Each row comes from the steps of one path. Every step used is in the known rows, and no mark comes twice. Write the path behind each row, first mark first.
Known rows:
w n y e b m: [ 2.47  2.83  3.53 -2.90  0.63  1.36 -3.62  6.00 -0.91 -1.64 -3.30 -0.78
 -1.29 -1.56  0.52 -0.56  0.99  2.04 -0.39 -3.62 -2.19 -0.25 -0.55  0.44]
w b e m: [ 4.05 -0.67  2.61 -1.40 -1.66 -0.16 -1.87  1.95 -1.71 -0.43 -2.70 -2.23
  1.30  1.04  2.65  3.60 -1.81  0.46 -0.22  0.80 -1.68 -6.35 -2.58 -1.67]
b e y: [-0.45 -0.68 -0.13 -2.61 -0.25  2.51  0.63  0.53 -2.12 -1.61 -0.56  1.42
  1.32  1.49  0.37  2.27  0.88  2.80  2.65  1.74 -2.99 -1.54  1.33 -1.69]
b n y: [ 0.92  3.78 -2.04  0.25 -2.32 -0.53  0.63 -6.78  0.25  2.56  0.06  7.70
 -0.32  1.29 -1.21 -0.54 -1.98  0.68  0.76  1.16  2.04  5.69 -0.23  2.47]
e b m w n: [-2.90 -0.44 -1.50  2.55  0.00 -3.32 -4.22  1.22 -1.03 -0.77 -2.17 -4.22
 -3.19 -2.79  0.08 -1.87  2.91  0.35  0.51  2.70  1.68  0.06 -0.71 -1.04]
m n w b e: [-0.36  0.34  0.27 -0.71 -1.03  0.47 -0.12 -1.44 -1.23 -2.86  1.95  0.79
  4.19  1.13  4.06 -0.77  1.93 -1.57  2.19 -0.52 -1.24 -1.62  2.51  2.21]
n y e b: [ 1.21  1.60  4.90 -2.93  0.76  2.26  1.26  2.38  2.08 -1.15  1.17 -0.62
  1.13 -0.26 -1.70 -0.21  1.65  2.13 -2.56 -3.13 -4.57  2.34  4.05  1.01]
b e: [-2.19  2.05 -1.01 -1.54  0.07  0.67 -1.34  0.58 -2.12 -1.88 -1.66 -0.18
  1.12  0.16  3.15  1.94  0.60  0.01  3.54  1.21 -1.64 -2.62 -0.57  0.50]
m n b w: [-0.92 -0.35 -4.57  3.98 -2.55 -1.97  1.59  0.76 -0.77  3.17 -0.83 -2.87
  2.11 -2.37  1.23 -2.89 -5.01 -4.03  2.13 -0.08  2.04 -0.54  4.15  1.45]
e b m: [ 0.35  4.71  2.88 -2.97  0.16  0.38 -3.69  7.53  0.80 -0.41 -4.07 -2.66
 -0.30 -2.60  1.60  0.03 -0.35  0.87 -0.61 -2.36 -0.17  0.09 -0.45  1.92]
b e m w n y: [ 1.42 -1.28  0.76 -0.74 -2.62 -2.25 -1.97 -6.11 -3.23 -0.21 -2.06  4.32
 -1.36  0.51  0.44 -2.12 -0.68  1.94  2.49  3.72  0.74  0.58  0.91 -1.36]
e y n w b m: [ 1.70  1.62  3.32 -0.47 -1.16  0.06 -0.38  4.78 -1.83 -0.11 -0.39  2.32
  1.39 -0.07  3.13 -1.22 -0.57  1.33  0.60 -2.85  1.16  0.12 -0.21  1.05]
w b n y e: [ 1.84  0.97  1.53  0.79  0.44  1.48  3.86 -1.60 -0.96 -1.15  3.04  5.20
  0.84  2.51  0.02  0.11  0.85  2.12 -0.55 -3.34 -2.90  3.22 -2.23  0.15]
b w y n e: [-0.70 -0.70 -1.38  3.04  2.84 -0.01 -0.59  0.24 -0.93  2.56 -1.76  0.59
 -1.11  2.80 -0.43  2.24 -0.94  1.79  1.22  3.89  3.32 -3.40 -3.89  0.34]
e y n w b: [ 0.17 -0.82  2.77  2.65 -1.98 -0.36  3.76  0.01  0.54  1.52  4.49  2.67
  3.60  1.09  0.76 -1.21  0.97  0.14 -1.21 -1.87  0.47  2.02  4.07  1.63]
w b e y: [ 0.26 -1.20  2.07 -1.56 -0.51  2.66  1.42  1.94 -1.51 -1.53 -0.08  1.92
  3.62  2.06  0.96  2.45  1.84  2.76  1.40  0.09 -4.04 -0.91  2.13 -0.91]
m n y e b: [ 1.76  0.51  3.62 -3.09  1.70  2.02  0.38  1.46  3.17 -1.12  2.05 -1.41
  1.71 -0.96 -2.11 -0.84  2.77  1.28 -3.38 -2.92 -3.95  1.99  4.02  1.30]
w y: [-5.31  0.41 -0.48  0.10  0.16  0.79  3.50 -1.31  1.61 -1.14 -0.85  2.52
 -1.44  0.74 -0.72  0.94 -1.96 -3.03  0.12 -1.65  1.72  3.28 -3.48  0.09]
e y n: [ 0.23 -2.24 -1.34  1.14  2.66  0.87  0.26  0.59  0.38  5.09  1.87  1.15
 -1.43 -0.75 -2.97  3.25  2.40  2.66 -0.66  1.44  0.56 -1.11  1.15 -1.71]
e m y n w b: [ 1.69 -1.34  2.55  2.54 -1.20 -1.25  2.48 -0.34  0.46  2.16  3.27  2.71
  3.02  1.63  1.58 -1.46 -0.32 -0.66 -1.56 -0.98  1.73  0.78  2.41  1.33]
n w b e y: [ 0.28 -1.08  2.07 -1.97 -1.68  2.51  2.15 -0.34 -2.22 -2.27  1.34  2.53
  3.12  2.76  1.26  0.84  1.03  2.31  2.13  0.36 -3.12 -0.62  3.62 -0.78]
e m w n: [-1.65 -2.62 -2.66  3.83 -1.02 -4.48 -2.68 -1.36 -1.41  0.17 -1.56 -4.62
 -3.56 -2.05 -0.62 -0.70  1.25 -0.07  0.13  4.93  2.37 -1.95 -2.68 -3.11]
m n b: [ 0.52 -0.84 -0.27  1.99 -0.94 -1.55 -3.96  0.25  3.63  4.37 -0.12 -4.90
  4.33 -2.04 -1.61  0.09 -0.09 -2.47 -0.80 -2.04  2.12  2.00  4.12  2.95]
n y: [ 0.28  2.31  1.61 -1.27 -2.87 -0.91  2.12 -2.46 -0.21  1.45 -1.25  6.75
  1.85 -0.10  0.44 -2.01 -2.71  1.45  1.26  0.28  0.72  4.27  1.01  1.52]

Which path is each row?
[ 1.83 -1.11 -1.13  0.02  1.63 -1.46 -0.71  1.36  0.75  2.06 -2.98  2.04
  0.18  1.22  1.29 -0.03 -2.71 -0.10 -0.68  3.12  2.34 -0.70 -3.94 -1.40] | e m y
[ 0.96 -1.38 -0.91  1.93 -0.16  0.78 -1.41  1.81 -0.80  0.42 -2.23 -0.60
  1.00  2.17 -2.53  1.87  1.40  4.41  0.71  4.26 -0.20 -1.77 -1.75 -1.58] | w n e y
[-1.79  0.08 -5.54  5.38 -1.77 -1.32 -0.81  1.71 -0.92  1.48 -2.34 -3.74
 -2.24 -3.51 -2.11 -1.64 -0.18 -2.78  0.54  1.47  0.15 -1.24  2.01 -0.65] | e b w n
[ 2.90 -3.63 -3.16 -0.59  2.79 -0.52 -0.56 -1.21  2.94 -0.83  1.99 -3.71
 -0.02 -1.71 -1.31  0.36  0.78 -2.68 -3.22 -0.08  0.97 -3.73 -5.54 -1.71] | w y e m n
[-4.72 -0.55 -1.07  1.90 -1.85  0.55  4.37 -1.81 -0.95  0.48 -1.80  1.94
 -1.22  1.07  0.06 -0.60 -6.01 -4.62  2.35 -2.27  1.86  2.11  1.08  0.38] | n b w y
[-0.91  4.79 -3.95  2.03  0.37  0.46 -2.25 -2.73  3.83  2.72  1.08 -1.75
 -1.90 -0.19 -3.42  2.68  1.62 -1.16 -2.55  0.62  0.99  3.68  0.53  3.25] | e b n
[ 0.16  1.85  0.72 -1.87  3.24  0.17 -3.02  5.34  1.13  0.73 -3.95  2.57
  0.68  0.08  2.40 -1.68 -0.30  0.49 -0.11  0.18  1.30  2.26 -1.34  1.49] | e b m y
[-2.05 -1.73 -2.01 -2.44 -0.71  0.54  1.87 -8.33  0.43 -3.41  2.44  2.02
 -2.19  2.00 -0.29 -1.84 -2.44 -4.93  1.34  0.08  3.46  0.26 -1.19 -0.27] | b e m n w y
[-4.45 -1.49 -3.62  4.68 -0.53 -4.18 -1.64 -1.14 -0.83 -0.13 -0.63 -3.31
 -2.48 -2.42 -0.46 -1.73  2.63 -0.37  0.89  4.14  2.22  0.69 -1.52 -1.51] | m w n
[-0.22  3.85 -2.91  1.69  1.56  1.49 -1.11 -2.05  2.86  1.15  2.56 -1.94
 -2.38  0.72 -3.37  2.83  2.52 -0.36 -2.87 -0.84 -0.99  2.96 -0.42  2.08] | y e b n
[-2.81 -0.89  1.08 -0.49  0.77  1.78  6.20 -2.00 -1.32 -4.89  4.20  2.09
 -2.15  2.66  0.14 -1.09 -1.00 -1.22  0.86 -3.72 -1.15  1.59 -3.15 -1.89] | n w y e
[ 3.90 -1.14  1.59 -0.55 -0.29 -0.43  1.03  2.92 -1.14 -0.83 -0.48 -3.50
 -1.61  0.27  0.26  2.61 -2.68  1.34 -1.76 -0.31 -1.56 -5.19 -5.88 -3.85] | y e m
[-0.36  0.40  1.58 -0.32 -0.69  0.87  0.18 -1.26 -2.45 -1.26  1.79  1.72
  2.73  1.71  3.69  0.58  1.92 -0.21  2.68 -0.53 -1.47 -2.10  3.14  1.52] | y n w b e
[-0.99 -1.99  2.61 -1.84 -0.27  1.64  1.87  0.95 -2.12 -2.36  0.64  1.60
  3.10  2.28  2.02  1.39  2.10  3.40  1.82  1.43 -3.60 -0.68  2.58 -1.23] | m w b e y
[-4.01 -2.76  3.01 -2.10 -0.16 -0.93  0.91 -4.87 -1.14 -2.44 -0.91  0.02
 -2.66  2.75  1.35  0.85 -2.81 -1.40  1.61  1.19  1.85  0.34 -1.22 -1.77] | n b e m w y
[-1.63  0.61  4.05 -2.22  2.23  3.04  1.85  3.01  2.94 -2.35  1.41 -2.75
 -0.55  0.22 -2.32  1.27  2.03 -0.09 -3.07 -4.11 -4.09  1.83  1.83  0.32] | w y e b
[-0.92 -1.39 -5.18  5.12  0.21 -0.52 -0.25  1.82 -1.60  0.52 -1.64 -2.21
 -2.44 -1.99 -1.63 -2.14  0.57 -2.24  0.40  0.89 -0.68 -1.17  1.16 -1.40] | m y e b w n
[-0.43  1.70  3.72 -1.51  1.64  1.98  0.97  4.90  2.74 -1.34  1.30 -4.32
  0.62 -0.99 -1.64  0.97  2.51  1.17 -3.19 -3.03 -4.41  0.96  2.57  0.73] | y e b
[ 4.38 -0.73 -0.67 -2.29 -1.39 -1.54 -0.62 -4.78  1.60  1.75 -0.32  3.87
  2.03 -1.25 -0.62 -2.21 -1.95 -0.02 -1.01  1.58  1.94  0.95 -0.35  0.68] | e m n y
[ 0.85  3.46  3.15 -0.62 -1.89 -0.72 -4.66  6.30 -1.13  1.96 -4.98 -1.91
  1.03 -1.36  2.32  0.59 -2.84  0.41  1.83 -3.57  1.65  0.60 -0.32  1.78] | n b m
[-2.54 -3.54 -0.17  0.62  3.49 -1.12  0.52 -3.65  0.12  3.05  1.82  0.89
 -4.64  0.35 -1.25  2.46  0.63 -0.05 -0.49  1.95  3.18 -1.10 -1.81 -2.33] | e m w y n
[ 2.83 -2.05  1.91 -1.55 -0.89  0.31  2.74 -1.35 -1.41 -2.65  0.94 -1.26
 -3.24  2.22 -0.22  1.42 -3.83 -0.29 -0.96 -1.00 -0.31 -3.88 -5.33 -3.94] | n w y e m
[ 0.65 -2.44 -1.24 -0.30  3.06  1.84 -1.17 -0.58 -1.23  3.69  1.51  1.44
 -1.42  0.38 -1.81  4.00  3.26  2.86  0.93  1.82 -0.66 -3.05  1.81 -1.96] | b e y n
[ 1.85  0.39 -1.91 -1.96  3.55  0.01 -3.75  4.10  3.59 -1.00  0.52 -4.37
  1.39 -4.09  0.20 -1.56  3.25 -1.54 -2.73 -1.90  0.41 -1.23 -1.80  1.81] | y e b m n
[ 3.01 -2.04 -4.35  0.12  1.17 -2.38 -2.48 -0.45  3.78  1.39  0.61 -4.84
  1.21 -3.46 -0.95 -0.12  0.14 -2.75 -3.08  2.18  2.73 -3.49 -3.99 -0.31] | e m n
[ 1.07 -0.30 -1.61 -2.48  3.92  0.76 -3.10  2.65  3.67 -1.68  0.55 -3.19
  0.63 -3.12 -0.31 -1.33  2.96 -2.44 -2.60 -2.58  0.60 -0.48 -2.34  1.46] | w y e b m n
[-0.51  1.35 -0.72  0.46 -1.45  0.60  5.19  2.13 -1.94 -0.68  0.05  0.01
 -0.17 -1.08  1.27 -3.09 -3.94 -0.68  1.01 -0.88 -2.73 -0.31  4.05  0.05] | n y e b w
[-0.01  0.27  0.50  0.00 -2.45 -2.70 -1.38 -3.80 -2.47  0.09 -2.38  5.07
 -1.04 -0.66  0.55 -3.62 -0.51  1.89  2.33  2.24  1.83  3.25  0.35 -0.20] | b m w n y
[-0.81  3.74 -2.80  0.42 -2.48 -0.06  1.58 -7.21  0.51 -1.22  5.71  0.33
 -2.67  2.02 -1.52 -2.46 -0.67 -1.65  0.11  0.33  2.30  3.59  3.01  2.15] | y e b n w
